Each row was made from one walk, in order. Every step used is in the known rows, and no mark comes twice. Write each row's walk.
(in the rows, 128 means zero)
Known rows:
miniv, dogem, zigor: [129  77 114  88 164  80 113 102 170 105 109 137 129 140 119 108 113  99
  68 124  93 155 126  50 128 142  92 168 118  91 165 102  96 178 146 119
 162 122 129 125 141 117 108  77  95  87 158 133 161 106]
didu, zigor, dogem: [108  96 174 115 139 106 142 112 153 110 110 106 139  98  87 131 139 138
  68 141 107 199 105  78 156 134 141 185 112 114 159 116 120 164 157 122
 169 138 117 106  87 148 119 111 133  81 155 133 110 101]
segolam, zigor, didu, dilez, sokat, miniv: [ 97  90 202  97 158 115 122 116 148 139 127 134 158  83 120 105 135 131
  97 178  49 166 133 103 128 133 149 196 177 129  87 126 116 201 151 121
 201 129 119  76 129 141  82 104 127  57 141  94 125 124]
lelit, zigor: [118  94 182 101 167 124 137 106 170 118 131 123 145 119 125 141 121 124
  83 150  86 167 130  72 189 163 125 172 162 109 140 124 103 176 148 122
 185 134 152  88 110 142 129 111 120 104 144 122 140  79]
dogem, miniv, segolam, zigor: [108 132 209 118 165 115 131 121 160 135 141 109 161 110 131 134 127 139
 110 142  90 157 134 111 141 127 160 157 172 131 142 130 158 170 155 125
 173 138 119 103 121 166  98 127 100  44 137  84 151  78]
tozi, lelit, zigor: [124 108 173  93 139 124 120 110 181 118 100 139 148 113 135 147 102 123
  62 136 101 139 140  91 163 151 130 150 171  99 156 123  88 161 184 132
 158 131 147 101 113 141 122 124 114 116 172 109 142  68]
lelit, zigor, dogem, miniv, segolam: [113 110 184 114 172 112 147 111 169 118 138  98 140  98 126 154 130 143
  72 145  95 169 142  94 194 141 136 179 160 131 155 128 120 172 160 122
 188 136 137  55  94 133 121 103 123 106 139 106 130  66]
dilez, sokat, miniv, segolam: [114  88 166 106 172 127  86 115 188 137 131 123 131 131 127 151 128 142
 125 157 107 152  97  71 139 125 128 160 171 133 121 114 112 200 118 121
 186 128 120 109 102 139  88 110 123  85 129 114 117 124]
dilez, sokat: [108  84 148 106 163 137 115 114 177 124 121 131 138 144 110 138 137 132
 109 165 106 151  99  90 138 135 129 154 159 130 132 112 101 190 126 132
 174 132 120 111 108 148 100 126 114  76 143 114 139 132]
didu, dilez, sokat: [ 98  85 166 129 179 123 124 116 150 126 130 128 143 113 101 142 148 128
 102 152  94 137 106 118 123 148 104 165 181 117 109 123  94 191 114 107
 181 164 112  95 111 152 105 118 106  79 118 111 134 114]
didu, dilez: [ 98 100 178 126 175 106 128 117 140 126 141 127 136 100 108 136 137 117
  95 140  94 137 117 124 132 152 113 173 162 103 120 127  97 177 129 108
 174 164 124  90 112 153 116 107  98  84 120 122 132  94]
sokat, dilez: [105 129 159  99 162 100 104 135 176 131 151 114  96 116 143 134 140 120
  87 157 103 159 115 100 132 134 157 150 161 123 163 125 120 172 156 125
 183 122 118  80  87 133  96 111  92  72 137 109 143 117]
lelit, zigor, dogem: [114  97 168 106 164 113 146 104 168 117 132 108 128 103 119 141 132 133
  65 153  98 169 136  86 196 148 131 188 147 122 151 124 101 175 158 125
 186 131 142  57  93 126 128  98 129 122 142 125 127  77]
dogem, zigor, didu, dilez: [109  78 172 113 174  95 114 122 149 109 136 131 137 107 109 115 119 106
  95 143  63 188 118  79 119 151 105 167 124 112 152 118  72 186 136  99
 198 128 134  93 116 138 109  74 102  65 168  90 113 114]
sokat, miniv, lelit, zigor: [110 109 172  88 171  75  85 132 186 133 151 119 113  91 146 154 122 116
 100 146  90 164 112  72 152 148 126 168 175 100 135  96  80 174 144 106
 181 126 143 103 102 135  88  81 125 127 131 139 120  80]
dogem, zigor, didu, dilez, sokat, miniv: [111  73 168 111 180  96  96 123 158 112 131 132 138 105 115 128 124 111
 102 148  60 185 113  75 118 144  98 166 132 124 140 114  67 196 125  96
 210 126 131  96 115 132  94  72 109  70 163  93 105 121]
miniv, lelit: [ 95 120 146  99 151  82 125 136 174 130 161 118 106 128 120 120 129 104
 100 144 113 163  97  78 120 154 140 151 168  77 171  93  89 166 149 115
 134 126 133 119 104 154 103  95 110 101 148 123 147  98]
miniv, segolam, zigor, didu, dilez: [100 106 216 116 152 119 145 107 154 148 150 117 141 117 118  96 114 140
 111 148  85 172 123  65 133 137 159 185 171 101 128 142 158 197 144 119
 169 126 123  84 119 150 113 104 125  47 139  77 129 106]
segolam, miniv, lelit, zigor, didu: [108 100 171  85 144 114 149 141 178 112 162 116 138 146 112 137 115 114
  88 170  96 181 120  72 145 147 134 175 177  80 154  90 109 166 163  99
 153 148 129  81  78 149 108  76 145 104 172 110 119 102]
sokat, miniv, segolam: [114 110 194 103 169  97  81 114 179 145 148 118 114 105 148 145 106 132
 119 140 111 156 111  73 152 128 136 173 148 114 129 121 121 183 135 116
 183 129 136 102 104 139 100  87 119  94 128 127 107  92]
tozi, lelit, zigor, didu, dilez, sokat, miniv: [110 101 181  91 151 119 107 126 180 123 104 139 155  96 142 162 103 126
  65 145  77 143 137  91 150 145 120 158 182 108 128 122  73 168 178 123
 181 141 138  78 112 128  99 110 121 114 169  99 123  90]
lelit, zigor, didu, dilez, sokat, miniv, dogem: [103  84 181  93 182 110 123 123 170 120 135 128 154 100 133 153 117 121
  69 153  56 168 132  64 166 154 103 189 171 109 106 123  87 181 145 112
 207 149 139  57 118 115  97  81 123 101 143 111 124 109]
miniv, dogem, zigor, didu, dilez: [116  76 125  89 168  75 118 115 163 106 118 137 134 128 120 109 110  95
  60 125  77 160 127  54 117 143  88 176 118  88 150 108  88 177 148 112
 173 134 124 102 145 109  98  63  95  80 163 122 149 119]
sokat, dilez, didu, zigor, dogem: [105 119 155  94 158  94 121 140 158 131 125  96  99 100 121 140 156 135
  79 158 113 174 107 114 115 129 156 156 154 138 165 120 141 172 142 104
 183 115 116  92  70 127  79 109 125  72 137  96 151 118]
dogem, zigor, didu, dilez, sokat, miniv, lelit: [108  77 162 108 179  86  97 129 162 114 139 129 132 106 113 124 126 108
 103 147  61 190 108  68 108 148  98 161 146 112 148 104  58 194 126  89
 200 125 129  98 112 133  91  68 110  76 162  88 107 117]
segolam, zigor, didu, dilez, sokat, miniv, lelit: [ 93  94 196  96 155 105 123 124 153 140 134 130 151  83 119 104 138 128
  97 176  50 169 128  94 119 136 149 189 189 116  96 117 109 199 151 114
 191 128 117  81 125 141  77 101 128  62 142  93 127 123]
dilez, didu, zigor, dogem, miniv: [105 100 166 100 154 103 145 129 139 122  99 102 139  97  94 149 148 139
  84 150 119 175 104 132 124 132 143 167 127 140 147 110 138 165 130 103
 170 132 128 121  90 151  83 111 147  78 147 108 153  98]

Which walk is each row?
[101  87 161 121 188 100 113 124 160 127 137 117 131  87 110 157 153 134
  94 150  86 143 108 110 134 146  98 173 198 120 110 112  79 192 117  95
 191 158 114  77  98 134  92  97 121 110 109 115 119 100]	didu, dilez, sokat, miniv, lelit, zigor, dogem
[ 89 104 164  99 166  93 139 141 175 125 162 117 129 115 118 135 132 111
  87 152  76 178 103  60 132 168 120 160 199  80 149 100  77 176 142 102
 162 135 136  86 102 140  97  87 125 105 148  98 137 103]	miniv, lelit, zigor, didu, dilez, sokat
[ 78  97 180 108 169 115 127 138 155 128 148 129 143 110 117 137 125 115
  90 164  70 166 110 104 118 141 127 180 149 110 110 122  87 178 141 117
 190 156 124  60 112 135  90  89 110  64 155  99 111 147]	zigor, didu, dilez, sokat
[130  86 140  81 174  69  68 112 180 121 119 134 119 103 146 139 110 109
  84 132  90 149 125  65 140 129  99 177 126 108 131  99  84 180 142 112
 189 125 132 116 132 113  84  65 106 107 141 153 127  99]	sokat, miniv, dogem, zigor
[118  77 122  81 162  78 116 114 172 107 118 137 132 136 124 108 105  95
  60 129  80 168 128  43 123 139  97 175 107  87 159 104  92 175 155 119
 170 122 130 105 144 108  99  62  98  80 172 124 149 124]	miniv, dogem, zigor, didu
[ 76 105 190 107 165 103 128 139 148 129 155 129 137 102 122 132 115 108
  83 158  70 168 118 108 122 143 133 186 134 102 116 125  88 169 151 118
 186 155 129  57 116 136  99  82 106  69 158 106 111 132]	zigor, didu, dilez
[ 75 101 178 102 172  96 112 148 162 133 157 127 134  99 125 143 124 113
  93 164  67 168 106  97 110 139 124 177 160 105 110 112  75 179 138 109
 188 152 122  63 108 132  75  77 115  78 149 102 105 141]	zigor, didu, dilez, sokat, miniv, lelit
[109  99 173 102 139 110 144  96 148 134 119 117 131  89 106  91 147 141
  81 170  89 160 141 113 155 124 167 196 149 134 130 124 133 193 168 134
 175 111 119  77 114 141 109 116 130  80 139 114 138  97]	segolam, zigor, dogem
[116  70 121  90 170  83 118 115 168 106 113 138 137 135 115 113 115 100
  64 132  74 159 123  51 112 141  84 173 127  93 145 106  85 184 140 112
 176 131 120 102 142 107  91  68  99  77 162 116 149 130]	miniv, dogem, zigor, didu, dilez, sokat
[113 106 194 117 144 116 150  95 160 147 139 105 123 118 112  94 126 150
 106 147 111 167 126  70 151 127 166 185 161 114 149 140 165 199 151 127
 160 112 121  84 106 146 122 108 130  67 134  90 132  90]	miniv, segolam, zigor, dogem
[126  67 139  87 156 112 133 125 170  98 125 131 152 156 100 130 115 112
  77 155  87 160 128  70 123 130  94 184 147  93 137  96 112 181 148  96
 169 156 107  92 105 125  99  67 129  83 169 112 126 126]	segolam, miniv, dogem, zigor, didu, dilez, sokat
[ 91 134 144 110 160  76 133 137 164 122 150  92 111  93 120 146 148 125
  69 147 114 159 125 138 141 119 152 167 137 128 174 101 100 155 170 125
 160 136 118  63  88 136  92  94 109 103 145 116 129  86]	zigor, dogem, miniv, lelit
[ 95 128 155 113 162  89 130 126 159 121 138  97 122  91 122 148 143 131
  70 150 113 154 134 147 156 112 153 176 120 145 161 114 108 158 169 133
 176 140 118  59  93 134  99  99 107  95 145 123 126  90]	zigor, dogem, miniv
[ 90 127 177 109 182  96 129 154 169 120 154 110 159 101 128 167 140 119
  89 149  70 165 120 112 129 148 127 146 198 117 144 102  93 157 151 107
 177 154 123  89 108 155  78 105 101  80 144  91 148  87]	dogem, miniv, lelit, zigor, didu, dilez, sokat
[108 106 215 103 169  96  93 115 165 152 147 120 130  85 144 130 113 137
 116 150  81 161 123  77 142 128 141 189 168 116 104 128 128 194 140 111
 196 131 128  86 114 137  89  85 126  80 124 109 104  97]	sokat, miniv, segolam, zigor, didu, dilez
[100  99 200  89 140 118 137 112 152 137 129 133 152  99 120  90 125 125
  92 178  61 174 136  90 138 134 168 193 153 119 114 126 126 188 170 135
 185 117 129  82 132 146  96 107 124  53 160  99 134 123]	segolam, zigor, didu
[117  86 150  84 179  64  72 120 172 122 126 134 125  93 144 141 110 104
  78 134  75 153 127  71 129 130  94 184 127 105 122 101  77 179 142 106
 198 135 126  97 131 107  78  56 106 102 140 143 118 107]	sokat, miniv, dogem, zigor, didu, dilez
[115 100 159  91 146 110 152 134 177 111 157 108 129 141 106 138 127 122
  83 166 110 172 121  85 155 142 132 177 178  87 162  88 113 166 163  99
 150 145 123  78  69 146 116  80 147 118 160 115 119  90]	segolam, miniv, lelit, zigor, dogem
[116  71 135  86 176 106  80 119 189 121 116 134 134 127 128 146 125 122
  96 156  83 157 106  63 125 124 103 167 149 127 119 100  83 195 129 119
 197 124 119 105 122 114  71  87 117  87 149 123 124 141]	dilez, sokat, miniv, dogem, zigor, didu
[ 90 135 186 108 180  86 131 154 165 121 159 109 157  95 132 164 134 114
  83 141  72 164 127 116 134 151 131 149 189 110 147 105  95 151 158 108
 174 156 127  86 110 156  85 101  99  82 146  97 148  78]	dogem, miniv, lelit, zigor, didu, dilez
[ 99 113 146  99 157  82 145 128 178 124 157 105 107 110 117 131 138 117
  76 146 105 174 111  72 155 159 133 165 178  84 175  96  87 170 155 110
 148 122 138  85  91 137 112  88 128 127 144 118 139  78]	miniv, lelit, zigor, dogem
[117  98 164  90 144 116 147 135 179 111 157 116 137 147 107 138 121 117
  92 165 106 170 119  75 151 149 131 171 185  82 158  89 115 167 157  96
 148 149 127  94  77 154 115  85 143 109 161 116 125  91]	segolam, miniv, lelit, zigor
[105 136 196 122 171 111 123 130 166 130 149 107 151 120 134 153 119 132
 107 131 105 154 124 112 140 130 150 149 157 127 154 126 144 160 151 125
 168 146 124 101 111 165 101 118  92  54 141  95 144  80]	dogem, miniv, segolam
[ 97  90 164 119 185 103 101 126 160 131 136 126 132  98 111 151 149 126
 108 149  89 136 100 111 116 145 102 162 194 114 106 111  80 191 111  96
 184 160 113  97 107 144  88 104 112  95 110 118 126 107]	didu, dilez, sokat, miniv, lelit
[101 136 176 105 173  91 127 145 173 120 153 108 149 106 134 161 135 115
  89 140  86 162 126 111 143 150 137 143 187 112 160  99 101 150 159 115
 165 144 133 104 110 161  90 111  99  87 145 106 156  68]	dogem, miniv, lelit, zigor
[128  76 142  79 147 108 133 123 174  98 129 129 146 158 110 122 103 106
  71 154  94 166 133  65 132 129 107 186 129  87 151  94 117 170 161 105
 164 145 117  93 105 126 105  62 129  84 179 120 125 121]	segolam, miniv, dogem, zigor, didu
[108 112 182 105 147 107 142 106 148 130 119 111 145  81 112 106 151 144
  81 167  83 158 149 133 151 118 168 190 158 147 131 122 135 183 172 133
 181 120 114  75 117 144  96 120 121  72 139 105 143  88]	segolam, zigor, dogem, miniv
[102  85 171 122 187 115  99 120 155 130 130 130 140  97 112 154 145 131
 105 151  88 133 105 119 125 141 102 169 184 125  98 119  86 192 111 102
 193 163 115  93 108 144  92 108 110  89 110 120 121 110]	didu, dilez, sokat, miniv
[136  73 136  84 149 108 131 116 173  97 122 130 144 161 106 123 110 108
  77 148 104 157 132  69 135 130 103 180 136  89 155  92 119 173 157 104
 159 144 118 106 103 132 111  72 125  90 170 128 134 108]	segolam, miniv, dogem, zigor
[106  91 167  94 154 119 149 144 175 111 159 116 146 144 103 145 125 120
  91 170  90 174 116  76 138 149 121 173 199  84 141  91 105 174 149  91
 160 157 118  77  76 148 103  81 147 101 160 101 117 108]	segolam, miniv, lelit, zigor, didu, dilez, sokat
[100 134 214 113 164 112 131 128 160 136 146 110 162 109 135 135 121 137
 107 146  81 164 134 109 136 126 164 163 167 132 137 131 154 169 161 127
 178 138 121  90 122 162  92 116 101  39 148  80 144  89]	dogem, miniv, segolam, zigor, didu
[ 97  94 200 103 175 117 142 122 159 120 144 124 155 100 126 144 117 120
  75 156  59 175 133  79 172 164 120 187 164 106 119 132  90 175 149 115
 200 150 146  55 111 133 116  91 120  94 150 106 124  98]	lelit, zigor, didu, dilez
[ 99  85 190  90 157 106 123 115 152 136 122 136 160  87 121 103 132 127
  85 172  48 160 137  92 124 131 138 200 172 119  88 122 117 199 154 122
 195 131 115  77 138 129  75  98 124  60 141 102 134 128]	segolam, zigor, didu, dilez, sokat, miniv, dogem
